What can hang from each mark
fidas: dibibu tumur
zeti: puzon tumur zelap
puzon: zeti
tumur: dibibu dilov fidas zeti
dibibu: fidas tumur
zelap: zeti

Each row was made from one small tree. The marks that hang from a mark follow it in brackets, in alphabetical order. Every link used is in the known rows. Write each row's tree.
Known rows
fidas(dibibu tumur(dilov zeti)): | +0.59 | -0.62 | -1.88 | -0.80 | +0.86 | +0.84 | +2.15 | +0.03 | -2.81 | +4.62 | -2.30 | +1.87 | +0.07 | -0.34 | -1.57 | -0.53 | +1.12 | -3.37 | -0.10 |
dibibu(fidas(tumur(zeti(zelap)))): | +2.32 | -0.91 | -0.62 | -0.39 | +2.16 | +0.38 | +0.78 | +1.38 | -1.00 | +2.60 | -2.60 | +2.40 | +1.72 | -0.38 | -0.59 | -0.63 | +1.34 | -2.05 | +0.40 |
zeti(puzon zelap): | +1.71 | -1.27 | +0.47 | -0.71 | -0.68 | +0.12 | +0.67 | +3.15 | +0.05 | -0.23 | -4.32 | +2.19 | -1.12 | -1.57 | +1.67 | +0.90 | -1.12 | -0.20 | -1.53 |
dibibu(fidas tumur(dilov)): | -0.07 | +1.22 | +0.66 | -1.85 | -1.72 | +3.58 | +1.43 | +4.64 | -0.80 | +3.47 | -1.23 | +1.92 | +1.44 | +1.55 | -0.91 | +2.02 | +0.44 | -3.41 | -0.86 |
zelap(zeti(tumur(fidas))): | +0.67 | +0.21 | -2.68 | -3.02 | -0.12 | +2.03 | +2.47 | +0.19 | -1.63 | +0.70 | -1.94 | +0.99 | +0.67 | +1.34 | +1.51 | +0.56 | -3.14 | +0.65 | +0.10 |
zelap(zeti(tumur)): | +1.25 | -0.60 | -2.45 | -1.97 | -0.47 | +2.58 | +2.44 | +2.01 | -1.00 | +2.18 | -2.23 | +1.88 | +1.24 | +0.89 | +3.04 | -0.40 | -2.37 | -0.19 | -0.68 |
zelap(zeti(puzon)): | -0.27 | -0.22 | -0.40 | -2.23 | -0.98 | +1.69 | +1.30 | +3.35 | -0.01 | +0.60 | -4.90 | +2.01 | -0.27 | +0.95 | +1.88 | +1.61 | -1.20 | -0.77 | -0.78 |
puzon(zeti(tumur zelap)): | +2.56 | -1.07 | -1.70 | +0.23 | -1.14 | +0.31 | +1.67 | +0.87 | -1.65 | +0.51 | -0.52 | +3.35 | -0.19 | -2.52 | +1.52 | -1.85 | -2.31 | +1.20 | -1.43 |
tumur(dibibu(fidas) dilov zeti(puzon zelap)): | +0.46 | -1.34 | +2.49 | -0.06 | +2.42 | -0.34 | -0.64 | -2.03 | -0.71 | +1.28 | -3.32 | +2.61 | -0.25 | +1.00 | -2.55 | -0.23 | +1.78 | -1.37 | +1.33 |
zelap(zeti(tumur(dilov fidas(dibibu)))): | +0.07 | +1.58 | -1.98 | -3.68 | +0.92 | +2.62 | +3.65 | -1.95 | -2.06 | +1.28 | -1.50 | +1.71 | +0.28 | +1.50 | -0.87 | +0.23 | -2.26 | -0.44 | +0.95 |
fidas(tumur(dibibu zeti(puzon zelap))): | +2.34 | -2.28 | -0.72 | +0.42 | +2.10 | -2.24 | -1.12 | +0.49 | -1.64 | +2.14 | -4.94 | +1.97 | -1.41 | -0.94 | -0.24 | -1.16 | +2.12 | -1.39 | +0.59 |
fidas(dibibu tumur(dilov zeti(zelap))): | +1.82 | -1.28 | -1.04 | -1.18 | +1.80 | +0.38 | +1.70 | -1.59 | -2.40 | +3.59 | -3.04 | +2.50 | +0.30 | -1.96 | -1.47 | -1.50 | +1.13 | -1.88 | +0.97 |
dibibu(tumur): | +0.38 | -0.38 | -0.72 | -0.43 | -2.72 | +2.08 | +0.83 | +6.19 | -1.78 | +3.57 | -2.49 | +1.38 | +0.16 | +0.34 | +1.11 | +0.83 | -0.99 | -2.54 | -2.59 |
zelap(zeti(tumur(dibibu(fidas)))): | +1.42 | -0.23 | -0.44 | -1.48 | +1.44 | +1.83 | +1.46 | +1.12 | -1.24 | +1.43 | -2.19 | +2.15 | +1.51 | +3.31 | +0.40 | -1.27 | -1.04 | -1.99 | +0.15 |
fidas(tumur): | +2.15 | -1.30 | -2.62 | -1.57 | -1.78 | +0.94 | +1.64 | +4.46 | -1.90 | +3.24 | -2.49 | +1.25 | +0.23 | -0.49 | +1.58 | +0.06 | -0.87 | -3.02 | -1.51 |
puzon(zeti(tumur(dilov fidas) zelap)): | +1.59 | -0.02 | -1.78 | -1.99 | -0.92 | +0.11 | +2.23 | -3.14 | -2.08 | +0.06 | +0.39 | +3.02 | -0.65 | -2.04 | -0.77 | -0.54 | -2.61 | +2.00 | +0.83 |
zelap(zeti(puzon tumur(dilov))): | +0.69 | +0.73 | -1.61 | -3.92 | +0.42 | +2.91 | +2.23 | +0.63 | +0.98 | +1.81 | -2.81 | +1.93 | -0.36 | +0.71 | +2.38 | +1.77 | -0.37 | +0.61 | +0.66 |
puzon(zeti(tumur(dilov))): | +1.06 | -0.21 | -2.29 | -1.21 | -2.28 | +1.58 | +2.38 | +0.02 | -1.98 | +2.29 | +0.68 | +2.99 | -0.20 | -0.88 | +0.86 | -0.43 | -1.70 | -0.08 | -1.03 |
dibibu(fidas): | +0.62 | -0.25 | +0.51 | -0.64 | -1.67 | +1.87 | +1.87 | +4.47 | -1.14 | +1.41 | -1.58 | +1.84 | +1.22 | +1.10 | +0.04 | +0.70 | -1.57 | -3.31 | -2.45 |
fidas(dibibu(tumur(zeti(puzon zelap)))): | +0.37 | +0.55 | +1.16 | +1.50 | +2.22 | +0.49 | -0.14 | +3.85 | -0.55 | +1.53 | -4.86 | +2.31 | -1.49 | -1.32 | -1.03 | +0.52 | +1.38 | -1.61 | -1.56 |
zelap(zeti(puzon tumur(dilov fidas(dibibu)))): | -0.26 | +2.52 | -1.33 | -3.98 | +2.07 | +2.14 | +3.02 | -0.61 | -0.18 | -0.01 | -3.02 | +1.82 | -1.47 | +1.18 | -0.50 | +2.11 | -1.31 | -0.07 | +0.85 |

Which tree is each row?
| +2.70 | -0.41 | -1.06 | -2.67 | +0.52 | +1.25 | +1.35 | +0.42 | +0.86 | +0.76 | -1.86 | +1.96 | -1.29 | -1.57 | +2.41 | +0.63 | -0.49 | +1.03 | +0.10 |	zeti(puzon tumur(dilov) zelap)
| +0.70 | -1.14 | -1.15 | -1.05 | +0.91 | -0.86 | -0.51 | -0.53 | -1.86 | +4.24 | -3.68 | +1.46 | -1.47 | +0.73 | -0.81 | +0.01 | +2.48 | -2.61 | +1.21 |	fidas(tumur(dibibu dilov zeti(puzon)))
| -0.89 | -0.84 | +0.04 | -0.90 | -0.53 | +0.89 | +0.64 | +0.50 | -0.88 | +3.14 | -2.81 | +1.69 | -0.81 | +0.16 | +0.25 | +1.78 | +0.41 | -0.86 | -0.47 |	tumur(dilov zeti(puzon))
| +0.24 | +0.83 | -1.39 | -3.97 | +1.19 | +0.83 | +1.24 | -2.44 | -0.96 | +0.71 | -3.05 | +1.28 | -1.33 | +2.55 | -0.33 | +0.99 | -0.97 | +0.51 | +2.14 |	zelap(zeti(puzon tumur(dibibu dilov fidas)))
| +1.88 | +1.60 | -0.57 | -2.72 | +2.27 | +0.78 | +2.49 | -0.95 | -0.06 | -1.08 | -2.09 | +1.66 | -2.27 | -1.45 | -0.87 | +0.99 | -1.16 | +0.38 | +0.03 |	zeti(puzon tumur(dilov fidas(dibibu)) zelap)
| +0.18 | +0.04 | +1.72 | -0.58 | +1.09 | +2.39 | +0.40 | +0.99 | -0.87 | +3.60 | -1.79 | +2.43 | +1.72 | +0.52 | -1.97 | +0.73 | +1.68 | -1.28 | +0.86 |	dibibu(fidas tumur(dilov zeti(zelap)))
| +0.87 | -0.54 | -2.02 | -2.18 | +0.17 | +0.43 | +1.53 | -1.27 | -2.88 | +1.14 | -2.24 | +1.24 | +0.09 | +2.48 | +0.27 | -1.18 | -2.65 | -0.16 | +0.76 |	zelap(zeti(tumur(dibibu fidas)))
| -0.40 | -0.32 | -0.07 | -1.22 | +0.01 | +0.93 | +0.15 | -1.37 | -2.51 | +3.16 | -2.14 | +1.47 | +0.31 | -0.33 | -2.11 | +0.73 | +0.06 | +0.65 | +1.39 |	dibibu(tumur(dilov fidas zeti(zelap)))
| +1.83 | -2.04 | -0.51 | -1.13 | +2.27 | -1.49 | -0.75 | -2.21 | -1.42 | +2.91 | -4.28 | +2.05 | -1.30 | -0.60 | -0.93 | -0.83 | +2.44 | -1.13 | +2.20 |	fidas(tumur(dibibu dilov zeti(puzon zelap)))
| -0.37 | +0.36 | +1.01 | -1.02 | +2.15 | -0.41 | +1.20 | -2.38 | -1.50 | +0.32 | -3.74 | +1.93 | -1.92 | -0.83 | -3.00 | +0.99 | -0.27 | -0.15 | +0.65 |	tumur(dilov fidas(dibibu) zeti(puzon zelap))
| +1.95 | +0.69 | -1.08 | -3.22 | +0.90 | +0.83 | +1.58 | -1.17 | +0.24 | -0.56 | -1.48 | +1.34 | -1.71 | -1.30 | +0.82 | +1.72 | -1.15 | +1.71 | +0.76 |	zeti(puzon tumur(dilov fidas) zelap)
| +2.83 | -2.09 | -1.20 | +0.97 | -0.59 | -1.43 | +0.50 | -0.75 | -2.91 | +0.63 | -1.00 | +3.52 | -0.94 | -1.29 | +0.33 | -3.54 | -1.91 | +0.20 | -0.87 |	puzon(zeti(tumur(dibibu) zelap))
| +1.94 | -0.83 | -1.37 | -1.15 | -0.66 | -1.13 | +1.06 | -4.71 | -3.49 | +0.15 | -0.34 | +3.03 | -1.39 | -0.63 | -1.87 | -2.02 | -2.10 | +1.20 | +1.64 |	puzon(zeti(tumur(dibibu dilov fidas) zelap))
| +0.48 | -1.62 | +0.81 | -0.82 | +0.73 | +0.34 | +0.34 | -1.07 | -0.42 | +2.02 | -3.50 | +2.35 | -0.84 | -1.23 | -0.01 | +0.75 | +0.48 | +0.45 | +0.60 |	tumur(dilov zeti(puzon zelap))
| +1.62 | +1.00 | -1.24 | -1.40 | +0.31 | +0.24 | +3.08 | -3.02 | -2.71 | -0.62 | +0.13 | +3.27 | -0.92 | -2.08 | -2.23 | -1.41 | -2.42 | +0.67 | +0.35 |	puzon(zeti(tumur(dilov fidas(dibibu)) zelap))
| +0.55 | -0.62 | +0.59 | +1.62 | +1.23 | +0.80 | +0.57 | +2.70 | -2.33 | +3.02 | -3.37 | +2.24 | -0.06 | -1.01 | -1.34 | -1.12 | +0.28 | -1.56 | -1.45 |	fidas(dibibu(tumur(zeti(zelap))))
| +2.93 | -1.16 | +0.29 | -1.50 | +1.32 | +1.05 | +1.11 | -1.58 | -1.03 | +1.42 | -0.47 | +2.38 | +0.79 | +1.06 | -0.68 | -1.74 | -0.42 | -1.20 | +0.85 |	zeti(tumur(dibibu(fidas) dilov) zelap)
| +1.10 | +0.54 | -1.78 | -2.57 | +0.53 | +2.23 | +1.77 | +3.10 | +0.68 | +1.04 | -3.52 | +1.74 | -0.33 | +0.48 | +3.38 | +1.28 | -1.13 | +0.14 | -0.59 |	zelap(zeti(puzon tumur))
| -0.91 | -0.14 | -0.33 | +0.82 | +0.52 | +0.10 | +1.65 | +0.36 | -3.70 | +1.63 | -2.37 | +1.28 | -0.76 | +0.36 | -2.37 | -0.02 | -2.07 | -2.14 | -1.84 |	tumur(fidas(dibibu) zeti)
| +0.48 | -0.13 | -1.84 | -1.27 | -1.62 | -0.55 | +1.35 | -2.98 | -3.85 | +1.52 | +0.41 | +2.33 | -1.39 | +0.68 | -1.73 | -1.01 | -2.22 | -0.24 | +0.45 |	puzon(zeti(tumur(dibibu dilov fidas)))
| -1.62 | +1.17 | +0.35 | -0.96 | +1.18 | +0.27 | +1.50 | -0.76 | -1.89 | +1.15 | -3.06 | +1.25 | -2.19 | +0.32 | -2.66 | +1.86 | -0.38 | -1.71 | -0.31 |	tumur(dilov fidas(dibibu) zeti(puzon))
| -1.31 | +0.43 | +0.30 | -0.69 | -0.22 | +1.94 | -0.34 | +3.00 | -0.42 | +4.43 | -3.21 | +1.46 | -0.78 | +0.33 | -0.18 | +2.64 | +1.72 | -1.32 | -0.40 |	dibibu(tumur(dilov zeti(puzon)))
| -1.38 | +1.93 | +1.47 | -0.94 | +0.82 | +2.64 | -0.15 | +4.01 | +0.59 | +3.63 | -2.43 | +1.63 | +0.16 | +1.57 | -1.53 | +3.28 | +2.71 | -2.41 | -0.27 |	dibibu(fidas tumur(dilov zeti(puzon)))
| +2.24 | -1.25 | -1.22 | -0.49 | +1.64 | -0.97 | -0.14 | +1.85 | -0.24 | +2.07 | -4.28 | +1.81 | -0.76 | -2.14 | +1.00 | +0.42 | +1.56 | -0.40 | +0.19 |	fidas(tumur(zeti(puzon zelap)))
| -0.62 | -1.74 | +1.34 | +0.19 | +0.35 | +0.64 | +0.27 | -1.40 | -2.87 | +3.64 | -1.64 | +2.05 | +0.94 | +2.85 | -2.59 | -0.80 | +0.48 | -3.25 | +0.41 |	tumur(dibibu(fidas) dilov zeti)
| +2.02 | -0.01 | -1.84 | -0.53 | -0.99 | -0.49 | +1.79 | -0.78 | -2.38 | -0.89 | -0.22 | +2.54 | -0.73 | -2.00 | +0.23 | -0.71 | -3.23 | +1.84 | -0.53 |	puzon(zeti(tumur(fidas) zelap))
| +1.35 | +0.28 | -1.58 | -2.61 | -0.36 | +2.07 | +1.75 | +2.01 | +0.66 | +2.04 | -1.47 | +1.35 | -1.41 | -0.37 | +2.13 | +1.68 | -0.37 | -0.37 | -0.91 |	zeti(puzon tumur(dilov))
| +3.09 | -0.07 | +0.90 | -0.33 | +2.47 | +0.04 | +0.13 | +2.12 | +0.74 | -0.44 | -2.47 | +2.27 | -0.97 | +0.53 | +0.39 | -0.51 | +0.12 | -1.24 | -0.79 |	zeti(puzon tumur(dibibu(fidas)) zelap)
| +2.76 | -1.51 | -1.54 | -2.18 | -0.53 | +1.85 | +2.02 | -0.80 | -0.90 | +2.03 | -0.64 | +2.04 | +0.34 | -1.42 | +1.95 | -1.02 | -1.49 | +0.64 | -0.08 |	zeti(tumur(dilov) zelap)
| +0.66 | -1.71 | +0.57 | +0.61 | +0.95 | -0.38 | +0.00 | +1.30 | -0.48 | +1.00 | -4.07 | +1.97 | -0.96 | -1.41 | +0.97 | +0.46 | -0.17 | +0.25 | -0.89 |	tumur(zeti(puzon zelap))
| -0.10 | -1.70 | +1.07 | -0.84 | +1.47 | -1.82 | -0.75 | -4.19 | -2.37 | +1.03 | -3.69 | +1.90 | -1.77 | +0.43 | -2.71 | +0.06 | +0.28 | +0.34 | +1.78 |	tumur(dibibu dilov fidas zeti(puzon zelap))
| -0.11 | +0.68 | +1.33 | -0.11 | +2.16 | +1.05 | +0.37 | +1.48 | -0.43 | +2.55 | -4.22 | +2.43 | -1.29 | -1.17 | -1.85 | +0.89 | +2.02 | -0.98 | -0.07 |	fidas(dibibu(tumur(dilov zeti(puzon zelap))))
| +1.52 | +0.09 | -0.48 | -1.24 | +2.95 | -0.13 | +0.91 | -0.47 | -0.67 | +2.05 | -4.12 | +2.35 | -1.26 | -1.95 | -1.23 | +0.14 | +2.14 | -1.72 | +1.00 |	fidas(dibibu tumur(dilov zeti(puzon zelap)))
| +1.59 | +0.40 | +0.16 | -1.98 | +2.85 | +0.72 | +0.69 | +0.27 | +0.78 | +2.28 | -2.96 | +2.40 | +0.50 | -0.73 | -1.13 | +1.40 | +3.14 | -1.35 | +1.78 |	dibibu(fidas(tumur(dilov zeti(puzon zelap))))
| +2.06 | +0.26 | +0.10 | -0.77 | +3.11 | +0.07 | +0.31 | +2.58 | +0.86 | +1.12 | -3.75 | +2.08 | +0.16 | -0.97 | -0.25 | +1.20 | +2.26 | -1.72 | +0.36 |	dibibu(fidas(tumur(zeti(puzon zelap))))
| -0.10 | +0.84 | +0.01 | -0.90 | -1.63 | +2.79 | +1.89 | +3.83 | -2.01 | +3.68 | -2.30 | +1.85 | -0.30 | +0.45 | -1.23 | +0.55 | -0.25 | -3.53 | -1.77 |	fidas(dibibu(tumur(dilov)))
| +0.91 | -0.54 | -1.76 | -0.52 | +0.78 | -0.07 | +0.19 | +3.59 | -0.86 | +3.01 | -3.75 | +0.97 | -0.88 | -0.80 | +1.34 | +1.31 | +1.41 | -2.07 | -0.66 |	fidas(tumur(zeti(puzon)))
| +0.63 | +1.23 | -1.81 | -3.33 | -0.06 | +1.30 | +1.96 | +0.84 | -0.02 | +0.73 | -1.07 | +0.52 | -1.94 | +0.04 | +0.86 | +2.55 | -1.42 | +0.19 | -0.28 |	zeti(puzon tumur(dilov fidas))
| +1.22 | +0.84 | -1.80 | -0.74 | +0.21 | +1.14 | +2.96 | +2.09 | -2.44 | +0.29 | -0.87 | +0.88 | -1.15 | +0.05 | -0.42 | -0.21 | -3.12 | -1.76 | -2.29 |	zeti(tumur(fidas(dibibu)))
